What can hang from each mark
z_411: z_535 z_609
z_539: z_454 z_473 z_609
z_327: z_454
z_262: z_655 z_819
z_609: z_411 z_539
z_535: z_411
z_454: z_539
z_819: z_262
z_655: z_262 z_473
z_473: z_539 z_655

Every row comes from one small tree of marks. Brackets hold a mark, then the marks that hang from it, in the order of their numbers. Every link used is in the known rows. Which tree was each row made from?
Known rows
{z_655 {z_262 z_819} {z_473 {z_539 {z_609 z_411}}}}: [-1.63 -0.64  3.77  0.79 -0.96  0.53  4.56 -0.50  5.17  0.15 -1.80  4.89
 -2.02  2.68 -2.76  6.45 -3.77 -1.50 -0.61 -2.10  1.42]
{z_539 z_454 {z_609 z_411}}: [-1.42  0.98 -1.98 -0.85  0.87  3.67  1.13 -6.30  0.15  1.26  1.69  1.41
 -0.08  0.33 -2.15 -0.86 -4.01 -4.52  0.44  2.47  0.77]
{z_262 {z_655 {z_473 {z_539 z_609}}} z_819}: [-4.75  0.03  1.70  1.33 -0.02 -3.66  3.52  0.85  3.99 -3.70 -3.10  1.81
  0.49  0.20  2.18  0.40 -4.32  1.30  0.92  1.21  2.94]
{z_454 z_539}: [-0.77 -0.05 -1.18  0.46 -1.30 -1.25 -2.88 -0.86  0.32 -1.55  1.21 -0.86
  0.43 -0.54  0.62  1.94 -2.49 -1.56 -1.17 -0.79 -1.74]
{z_655 {z_262 z_819} {z_473 z_539}}: [-0.61 -1.59  3.28  0.49 -0.96 -0.79  3.50  2.26  4.48 -1.33 -3.20  5.00
 -1.43  2.45 -2.10  5.28 -1.55  0.30 -0.69 -4.06  1.14]
{z_539 z_454 {z_473 {z_655 z_262}} {z_609 {z_411 z_535}}}: [ 0.34  1.18 -3.69  0.42 -0.23  2.09  5.11 -6.69  3.95 -2.18  0.63  3.65
  0.53 -2.93 -4.28 -1.42 -3.89 -6.58 -0.53  0.59  0.49]
{z_327 {z_454 {z_539 {z_473 {z_655 {z_262 z_819}}} {z_609 z_411}}}}: [-1.79 -1.34 -1.54  2.43 -2.51 -1.51  2.16 -4.82  3.38 -1.64  0.04  0.65
  0.91  0.01 -1.21  2.33 -4.83 -3.37  0.79 -0.01 -2.31]
{z_262 z_655 z_819}: [-3.72  0.42  0.14  0.66  0.51 -2.41  1.40  1.80  0.74 -2.37 -4.65 -0.08
  2.14 -1.46  2.79 -1.88 -3.03  2.43 -0.35  1.45  0.66]
{z_473 {z_539 z_454 z_609}}: [-1.36  0.15 -2.51 -0.37  0.48  2.69  2.17 -2.97  2.58 -1.73  1.53  0.85
 -1.73 -1.89 -0.79 -0.76 -3.49 -2.92  1.40 -0.70  1.65]
{z_262 z_655}: [-2.72  0.08 -0.90  0.76 -0.75 -2.23  1.01  1.02  0.42 -2.29 -2.52 -0.53
  0.77 -1.76  2.71 -1.31 -1.54  0.13  0.91  1.09  0.30]
{z_609 {z_411 z_535} {z_539 z_454 {z_473 {z_655 {z_262 z_819}}}}}: [-0.37  0.81 -1.86  0.42  0.43  4.04  2.25 -5.95  3.76 -3.33 -1.66  2.07
  0.57 -3.99 -2.99  0.44 -3.68 -7.28  0.40  0.60 -5.74]
{z_262 {z_655 {z_473 z_539}} z_819}: [-4.31 -0.62  1.82  1.20  0.21 -3.50  2.71  1.64  3.19 -3.99 -4.18  1.89
  1.00  0.50  2.33  0.22 -3.53  1.69  0.73  0.31  2.30]
{z_327 {z_454 {z_539 z_473 z_609}}}: [-1.32 -1.11 -2.45  1.20 -3.11 -3.62 -0.27 -4.66  2.95 -1.47  2.10 -0.01
  0.81 -0.50 -0.05  1.19 -2.19 -2.88  1.46  0.02 -1.72]
{z_454 {z_539 {z_473 {z_655 z_262}} {z_609 {z_411 z_535}}}}: [-0.62  1.24 -1.93  1.87 -2.20 -0.92  1.64 -4.59  4.09 -2.42  2.14  0.88
  0.12 -2.74 -1.80  3.01 -5.13 -5.39 -1.83  0.17 -1.75]
{z_609 {z_411 z_535} {z_539 z_473}}: [-0.37  1.54  0.08  0.14 -0.81  2.05  0.02 -5.82  3.64 -0.99  0.81  0.40
 -0.13 -3.65 -1.24  2.67 -1.71 -6.59  0.60  1.75 -6.13]
{z_539 z_454 {z_473 {z_655 {z_262 z_819}}} {z_609 z_411}}: [-1.35  1.04 -1.67 -0.29  0.20  2.14  4.51 -6.33  2.77 -1.20 -0.59  3.29
  0.65 -1.18 -3.21 -1.29 -5.31 -3.87 -1.02  0.66  2.75]
{z_411 z_535 z_609}: [ 1.08 -0.79 -2.78  0.96 -0.49 -2.03  0.26 -0.12  3.17 -1.90  2.69  0.00
  0.78 -1.23 -1.95  1.00  2.37 -3.23  0.97 -1.03 -3.28]
{z_819 {z_262 {z_655 {z_473 {z_539 z_454 {z_609 {z_411 z_535}}}}}}}: [-2.33 -0.98 -2.17  3.60 -0.06  0.54  5.39 -2.64  3.68 -2.80 -0.39  1.79
  0.17 -1.68  0.60  3.00 -2.63 -7.18  3.13 -0.43 -1.43]
{z_539 z_454 {z_473 z_655}}: [ 0.17 -0.26 -3.20 -0.54  0.68 -0.28  1.70 -3.60  0.82 -3.96 -0.36  1.77
  1.61 -1.64 -1.28 -4.84 -1.28 -1.89  0.11 -0.72  3.00]
{z_609 {z_411 z_535}}: [ 0.71  0.61 -0.65  0.99  0.71  2.62  1.01 -3.16  1.04  0.85  0.26  0.81
  0.87 -0.76 -2.06  1.35 -1.67 -4.32 -0.36  1.62 -3.67]
{z_535 {z_411 {z_609 {z_539 z_454}}}}: [-3.24 -2.18 -2.60 -0.54 -1.63  0.52 -3.01 -3.18  3.16 -2.56 -1.01  0.28
 -1.03  0.49 -1.37  1.34 -1.20 -4.15  1.13 -1.21 -2.14]
{z_539 z_473 {z_609 z_411}}: [-1.56  2.00  0.89 -0.67 -1.19 -0.49  1.74 -6.04  2.68  1.75  2.22  1.27
 -0.13 -0.67 -1.09  1.47 -3.08 -2.68 -0.96  2.09  2.28]
{z_473 z_539 z_655}: [-0.71 -1.00 -0.93  2.84  1.19  2.38  3.90  0.25  2.04 -4.55  0.26 -1.65
 -1.78 -1.65  0.46 -1.02 -3.39 -0.90  2.02 -0.77  1.15]

Which tree is each row?
[-1.01  1.81 -1.64  0.41 -2.06 -1.81 -0.81 -5.70  3.50 -0.88  3.12  0.66
  0.80 -2.37 -1.09  2.79 -4.37 -4.98 -2.07  1.01 -1.66] => {z_454 {z_539 z_473 {z_609 {z_411 z_535}}}}
[-3.24 -1.86 -1.52  0.80 -2.11 -1.18 -1.38 -2.98  4.45 -3.88 -0.67 -0.53
 -1.13 -0.16 -0.74  1.43 -1.53 -3.27  0.96 -0.96 -0.93] => {z_535 {z_411 {z_609 {z_539 {z_473 z_655}}}}}
[-0.82  0.01 -0.80  1.00 -1.71 -2.52 -0.10 -0.88  2.41 -3.54 -0.86  0.68
  1.11 -1.64 -0.23  1.61 -3.73 -0.83 -2.43 -2.20 -0.15] => {z_454 {z_539 {z_473 {z_655 {z_262 z_819}}}}}
[ 0.08  0.01  0.31  0.60 -0.67 -1.56  3.42 -0.04  2.55 -2.52 -2.25  1.88
  0.71 -1.43 -1.06 -0.40 -1.35  0.63 -1.49 -1.83  1.94] => {z_539 {z_473 {z_655 {z_262 z_819}}}}
[ 0.24 -0.97  0.00  0.50 -1.25  1.55  4.53 -2.34  5.45 -1.27 -0.28  6.06
 -2.15  1.08 -4.33  4.76 -2.37 -5.74  0.46 -2.68 -0.22] => {z_655 z_262 {z_473 {z_539 z_454 {z_609 {z_411 z_535}}}}}
[ 0.07 -0.66  0.12  2.17  0.61  1.22  4.12  2.20  1.15 -2.45 -2.97  0.66
 -0.19 -0.37 -1.18  0.01 -2.15  0.80 -0.47 -1.11  0.04] => {z_473 {z_655 {z_262 z_819}}}
[-0.58 -1.89  1.55 -0.39 -0.37  0.26  3.20  0.97  4.02 -1.96 -3.52  6.00
 -0.89  2.32 -2.93  3.51 -1.86 -0.96 -0.50 -4.44  1.49] => {z_655 {z_262 z_819} {z_473 {z_539 z_454}}}
[-0.60 -1.36 -3.09  1.80  1.92  3.73  3.50 -1.35  1.36 -5.30 -0.15 -0.44
 -1.07 -1.82 -0.47 -3.27 -3.79 -2.38  2.25 -1.19  1.46] => {z_473 {z_539 z_454} z_655}
[ 0.59 -0.58 -2.41  1.38 -2.04 -1.75  1.65 -1.26  5.89 -4.54  2.11  0.06
 -0.69 -3.90 -2.06  2.65  1.78 -5.49  1.82 -1.92 -5.54] => {z_411 z_535 {z_609 {z_539 {z_473 {z_655 z_262}}}}}
[-3.26 -1.94 -1.25  0.13 -2.11 -0.33 -2.68 -2.19  3.62 -2.02 -0.71 -0.52
 -1.48  0.59 -0.77  2.80 -0.91 -3.23  0.98 -0.96 -2.30] => {z_535 {z_411 {z_609 z_539}}}
[-1.24  0.57  0.92  0.49 -1.06  0.20  1.68 -1.21  3.44 -3.38 -1.56  0.05
 -0.92 -3.11  0.03  1.29 -1.55 -1.55  0.58 -0.57 -2.41] => {z_609 {z_539 {z_473 {z_655 {z_262 z_819}}}}}
[-0.33  2.32 -0.62 -0.09 -1.02 -0.73  2.49 -5.99  3.99  0.82  2.43  1.86
  0.50 -2.29 -2.06  1.04 -2.47 -4.24 -1.08  2.20  0.17] => {z_539 z_473 {z_609 {z_411 z_535}}}
[-1.68 -0.59  0.04 -0.65 -2.05 -2.12 -1.70 -2.37  3.10 -1.86  2.82 -1.31
 -0.90 -1.05  0.29  2.74  1.36 -2.64  2.00 -1.05 -2.02] => {z_411 {z_609 {z_539 z_473}}}
[ 0.17 -0.41 -2.31  0.92 -1.03 -0.85 -0.52 -1.17  4.23 -2.99  3.09 -1.19
 -0.55 -2.81 -1.24  2.38  2.11 -5.12  2.47 -0.29 -6.52] => {z_411 z_535 {z_609 z_539}}
[-0.66 -0.41 -0.32  0.61  0.29  0.84  2.92 -4.10  4.30 -2.03  1.76  3.85
 -1.02  1.27 -2.74  1.64 -2.76 -5.02  1.45  0.24  0.94] => {z_655 {z_473 {z_539 z_454 {z_609 {z_411 z_535}}}}}
[-0.75 -0.13  1.43  1.48 -0.26 -0.24  3.28 -2.86  4.81 -1.33  2.09  2.86
 -1.60  1.43 -1.96  3.40 -2.34 -3.86  1.31  0.59  0.64] => {z_655 {z_473 {z_539 {z_609 {z_411 z_535}}}}}
[-1.50 -0.14 -0.12  2.90  0.35  2.62  6.75  0.84  4.42 -3.36 -1.02  0.30
 -2.55 -2.06 -1.00  1.40 -5.22 -0.62  0.69 -1.35  1.34] => {z_473 {z_539 z_609} {z_655 {z_262 z_819}}}
[-4.12  0.18 -0.28  1.20  0.82 -1.50  3.89 -1.83  4.35 -3.91 -3.24  3.15
  1.43 -0.50  0.38 -0.43 -5.34 -2.11  0.78  1.77  0.96] => {z_262 {z_655 {z_473 {z_539 z_454 {z_609 {z_411 z_535}}}}} z_819}
